What can hang from each mark
begibo: gepem
rogut: dofir
dofir: gepem rogut
buter: bodenam fera ruve
ruve: rogut
mina: buter kuvo
livi: buter kava
bodenam: buter
gepem: dofir
fera: buter
kava: geki
kuvo: mina

In the rows, zero is written as 128.
Known rows, with every way that one mark hangs from another
gepem{dofir}: [137, 106, 128, 155, 126, 137, 106, 117, 117, 143, 121, 138, 129, 122, 113,
 116, 117, 122, 138, 132, 128, 140, 116, 101, 141, 124, 121]
livi{buter}: [138, 112, 133, 127, 127, 105, 108, 124, 122, 138, 127, 111, 139, 133, 120,
 128, 112,  98, 131, 142, 141, 148, 129, 121, 117, 127, 133]
bodenam{buter{fera ruve{rogut}}}: [126, 102, 152, 137, 124, 107, 144, 108, 120, 134, 140,  99, 141, 112, 114,
 139, 106, 132, 131, 138, 144, 139, 148, 121, 165,  93, 130]
livi{kava}: [132, 124, 130, 141, 132, 122, 124, 112, 125, 135, 125, 118, 137, 136, 117,
 137, 109, 106, 132, 108, 152, 135, 141, 137, 115, 140, 125]
kuvo{mina{buter{fera ruve{rogut}}}}: [130, 112, 138, 139, 117, 131, 147, 118, 124, 129, 145, 105, 159, 143, 135,
 113, 113, 134, 141, 148, 159, 134, 163, 112, 148,  94, 154]
kuvo{mina{buter}}: [136, 117, 129, 138, 121, 135, 144, 117, 127, 133, 139, 113, 150, 146, 135,
 102, 117, 132, 146, 142, 150, 135, 152, 112, 134, 116, 153]
begibo{gepem{dofir}}: [133, 113, 126, 157, 118, 134,  75, 118, 115, 141, 120, 143, 120, 114, 113,
 121, 118, 134, 144, 144, 123, 132, 122,  98, 148, 123, 112]
dofir{gepem}: [123, 112, 124, 140, 124, 132, 115, 133, 121, 141, 111, 157, 127, 113, 104,
 130, 121, 138, 138, 132, 129, 141, 128, 110, 117, 132, 125]
kuvo{mina{buter{fera}}}: [135, 115, 131, 138, 121, 133, 146, 112, 127, 131, 141, 104, 153, 148, 137,
 111, 114, 130, 144, 149, 151, 134, 160, 118, 141, 104, 153]
buter{bodenam fera ruve}: [123, 116, 149, 145, 117, 102, 133, 108, 111, 135, 138,  98, 168, 126, 121,
 135, 117, 119, 119, 148, 144, 134, 156, 129, 159,  66, 136]
kuvo{mina{buter{bodenam ruve{rogut}}}}: [128, 117, 139, 142, 115, 126, 151, 122, 122, 132, 140, 105, 163, 140, 136,
 103, 119, 138, 142, 143, 158, 134, 158, 106, 147,  94, 157]
mina{buter{ruve} kuvo}: [135, 120, 133, 149, 126, 131, 157, 106, 120, 128, 127,  87, 169, 130, 122,
 104, 119, 113, 136, 140, 121, 140, 146, 132, 129,  98, 151]
buter{bodenam fera ruve{rogut{dofir{gepem}}}}: [112, 106, 155, 148, 108, 112, 138, 127, 110, 136, 121, 105, 159, 107, 108,
 145, 120, 148, 125, 150, 146, 137, 157, 108, 164,  60, 131]
begibo{gepem}: [131, 119, 127, 150, 119, 126,  87, 120, 119, 141, 123, 135, 125, 116, 113,
 122, 121, 132, 141, 143, 125, 132, 134, 114, 140, 129, 118]
bodenam{buter{fera ruve{rogut{dofir{gepem}}}}}: [122,  99, 151, 133, 120, 114, 141, 114, 119, 134, 130, 112, 134, 104, 106,
 144, 108, 148, 135, 142, 142, 141, 146, 111, 160,  90, 127]
fera{buter{bodenam ruve}}: [131, 115, 133, 142, 126,  90, 124, 116, 114, 144, 144, 113, 158, 123, 113,
 112, 118, 118, 129, 139, 141, 143, 142, 133, 135,  95, 137]
fera{buter{bodenam ruve{rogut}}}: [127, 110, 137, 147, 123,  92, 131, 125, 114, 145, 139, 108, 159, 117, 110,
 115, 117, 124, 130, 136, 144, 144, 144, 128, 143,  95, 136]
livi{buter{ruve} kava{geki}}: [134, 123, 144, 125, 140,  92, 105, 125, 118, 126, 141,  74, 151, 147, 126,
 150, 103,  88, 126, 126, 173, 142, 134, 137, 102, 127, 136]
ruve{rogut}: [123, 103, 137, 156, 122, 128, 134, 136, 122, 143, 117, 115, 135, 113, 107,
 125, 118, 130, 136, 124, 139, 142, 136, 111, 146, 133, 129]
kuvo{mina}: [133, 119, 129, 142, 122, 131, 128, 125, 124, 138, 142, 120, 140, 138, 124,
 108, 117, 136, 144, 131, 149, 136, 148, 109, 134, 123, 139]
bodenam{buter}: [135, 109, 139, 136, 130, 112, 139, 107, 125, 139, 132, 110, 129, 116, 115,
 124, 111, 128, 138, 131, 131, 140, 134, 120, 144, 124, 130]
mina{buter{bodenam fera ruve{rogut}} kuvo}: [127, 117, 145, 157, 119, 121, 174, 108, 119, 127, 122,  58, 184, 125, 125,
 120, 118, 120, 131, 151, 124, 139, 162, 133, 155,  65, 154]
buter{bodenam fera ruve{rogut}}: [116, 109, 155, 152, 113, 104, 141, 120, 112, 136, 132,  89, 168, 118, 117,
 140, 116, 128, 120, 145, 148, 135, 159, 121, 170,  65, 136]
kuvo{mina{buter{bodenam fera ruve{rogut}}}}: [128, 115, 141, 141, 115, 125, 153, 118, 122, 130, 142,  96, 166, 142, 137,
 112, 116, 137, 139, 150, 159, 133, 165, 111, 154,  82, 156]
dofir{rogut}: [131, 108, 126, 162, 122, 127, 117, 119, 115, 142, 117, 147, 122, 107, 104,
 114, 120, 137, 138, 129, 135, 139, 126, 105, 144, 128, 124]

Rows
[129, 110, 141, 152, 119, 135, 165, 109, 120, 126, 121,  73, 169, 123, 117,
 122, 116, 125, 136, 151, 123, 142, 158, 129, 147,  78, 148]
mina{buter{fera ruve{rogut{dofir}}} kuvo}
[130, 107, 143, 130, 122, 103, 110, 132, 117, 136, 132, 111, 147, 125, 116,
 129, 111, 104, 127, 140, 154, 147, 133, 114, 128, 112, 134]
livi{buter{ruve{rogut}}}
[129, 106, 132, 144, 126, 102, 123, 125, 116, 144, 144, 122, 148, 119, 106,
 115, 113, 120, 133, 132, 145, 146, 140, 130, 136, 111, 133]
fera{buter{ruve{rogut}}}
[132, 122, 141, 152, 122, 119, 168,  99, 118, 126, 126,  62, 184, 131, 128,
 117, 119, 114, 130, 154, 121, 138, 160, 139, 147,  65, 154]
mina{buter{bodenam fera ruve} kuvo}
[133, 122, 140, 120, 129,  99, 105, 117, 119, 128, 136, 110, 149, 142, 123,
 144, 102,  86, 124, 121, 171, 143, 139, 134, 106, 119, 129]
livi{buter{ruve} kava}
[126, 107, 138, 145, 120,  96, 129, 126, 114, 146, 135, 113, 154, 113, 106,
 116, 119, 134, 132, 139, 143, 145, 143, 122, 142,  92, 135]
fera{buter{bodenam ruve{rogut{dofir}}}}
[134, 120, 132, 141, 118, 127, 149, 117, 125, 134, 136, 104, 157, 145, 138,
 102, 120, 135, 144, 144, 150, 134, 155, 111, 139, 105, 156]
kuvo{mina{buter{bodenam}}}
[125, 108, 146, 145, 116, 115, 158, 108, 120, 130, 125,  89, 172, 131, 132,
 124, 118, 119, 127, 156, 146, 134, 157, 126, 158,  76, 155]
mina{buter{bodenam fera ruve{rogut}}}
[126, 100, 153, 136, 121, 112, 143, 109, 120, 134, 135, 101, 137, 109, 110,
 140, 108, 142, 134, 142, 142, 140, 148, 114, 164,  90, 128]
bodenam{buter{fera ruve{rogut{dofir}}}}
[133, 124, 138, 152, 123, 121, 165, 106, 118, 129, 124,  74, 179, 127, 125,
 104, 123, 115, 134, 145, 120, 139, 151, 131, 137,  81, 154]
mina{buter{bodenam ruve} kuvo}
[130, 113, 140, 153, 123, 131, 166, 108, 121, 126, 126,  70, 174, 127, 121,
 121, 114, 116, 134, 148, 124, 141, 158, 135, 148,  81, 150]
mina{buter{fera ruve{rogut}} kuvo}
[127, 117, 143, 156, 117, 127, 170, 116, 117, 130, 115,  71, 175, 118, 119,
 109, 125, 131, 137, 145, 122, 141, 152, 120, 145,  79, 152]
mina{buter{bodenam ruve{rogut{dofir}}} kuvo}
[130, 116, 139, 141, 120, 115, 148, 107, 119, 133, 128, 107, 167, 134, 133,
 108, 124, 114, 130, 149, 142, 134, 146, 124, 140,  92, 156]
mina{buter{bodenam ruve}}
[130, 114, 136, 140, 117, 133, 145, 122, 123, 131, 143, 114, 155, 141, 133,
 103, 117, 135, 144, 141, 159, 135, 155, 107, 141, 105, 154]
kuvo{mina{buter{ruve{rogut}}}}
[134, 118, 136, 148, 125, 129, 160,  99, 121, 125, 130,  76, 174, 133, 124,
 118, 115, 110, 133, 151, 122, 140, 157, 140, 140,  81, 151]
mina{buter{fera ruve} kuvo}
[133, 120, 147, 125, 139,  91, 108, 118, 118, 123, 143,  62, 155, 150, 128,
 163,  98,  86, 122, 136, 173, 141, 144, 145, 112, 110, 136]
livi{buter{fera ruve} kava{geki}}
[118, 113, 151, 153, 114, 107, 136, 130, 111, 140, 129, 107, 161, 113, 115,
 120, 123, 131, 125, 132, 148, 136, 145, 110, 156,  88, 136]
buter{bodenam ruve{rogut}}
[127, 102, 150, 136, 122, 113, 139, 116, 119, 137, 133, 113, 132, 105, 108,
 127, 112, 143, 137, 131, 143, 141, 138, 107, 154, 106, 129]
bodenam{buter{ruve{rogut{dofir}}}}
[126, 103, 131, 140, 122, 108, 119, 130, 115, 144, 134, 134, 141, 111,  99,
 120, 116, 136, 136, 137, 143, 148, 137, 119, 129, 107, 129]
fera{buter{ruve{rogut{dofir{gepem}}}}}
[133, 118, 135, 140, 118, 126, 152, 112, 126, 132, 138,  96, 161, 147, 139,
 111, 117, 133, 142, 151, 150, 133, 161, 117, 145,  93, 156]
kuvo{mina{buter{bodenam fera}}}
[136, 119, 137, 121, 131, 101, 113, 111, 126, 128, 129,  93, 146, 146, 126,
 159,  97,  84, 125, 130, 162, 143, 147, 144, 113, 118, 128]
livi{buter{fera} kava}
[129, 117, 144, 125, 127, 100, 111, 126, 120, 128, 131, 105, 149, 135, 121,
 147, 101,  92, 125, 118, 174, 144, 141, 129, 114, 119, 129]
livi{buter{ruve{rogut}} kava}
[113, 109, 150, 149, 109, 115, 132, 137, 110, 140, 117, 122, 152, 102, 105,
 126, 127, 151, 130, 137, 146, 139, 142,  97, 150,  84, 132]
buter{bodenam ruve{rogut{dofir{gepem}}}}
[130, 104, 133, 143, 123, 106, 121, 125, 115, 144, 139, 124, 144, 115, 102,
 117, 115, 130, 135, 136, 144, 147, 139, 124, 134, 108, 131]
fera{buter{ruve{rogut{dofir}}}}
[131, 127, 149, 129, 136,  82, 112, 125, 115, 127, 137,  61, 161, 145, 130,
 149, 107,  92, 123, 130, 173, 140, 138, 136, 110, 110, 140]
livi{buter{bodenam ruve} kava{geki}}
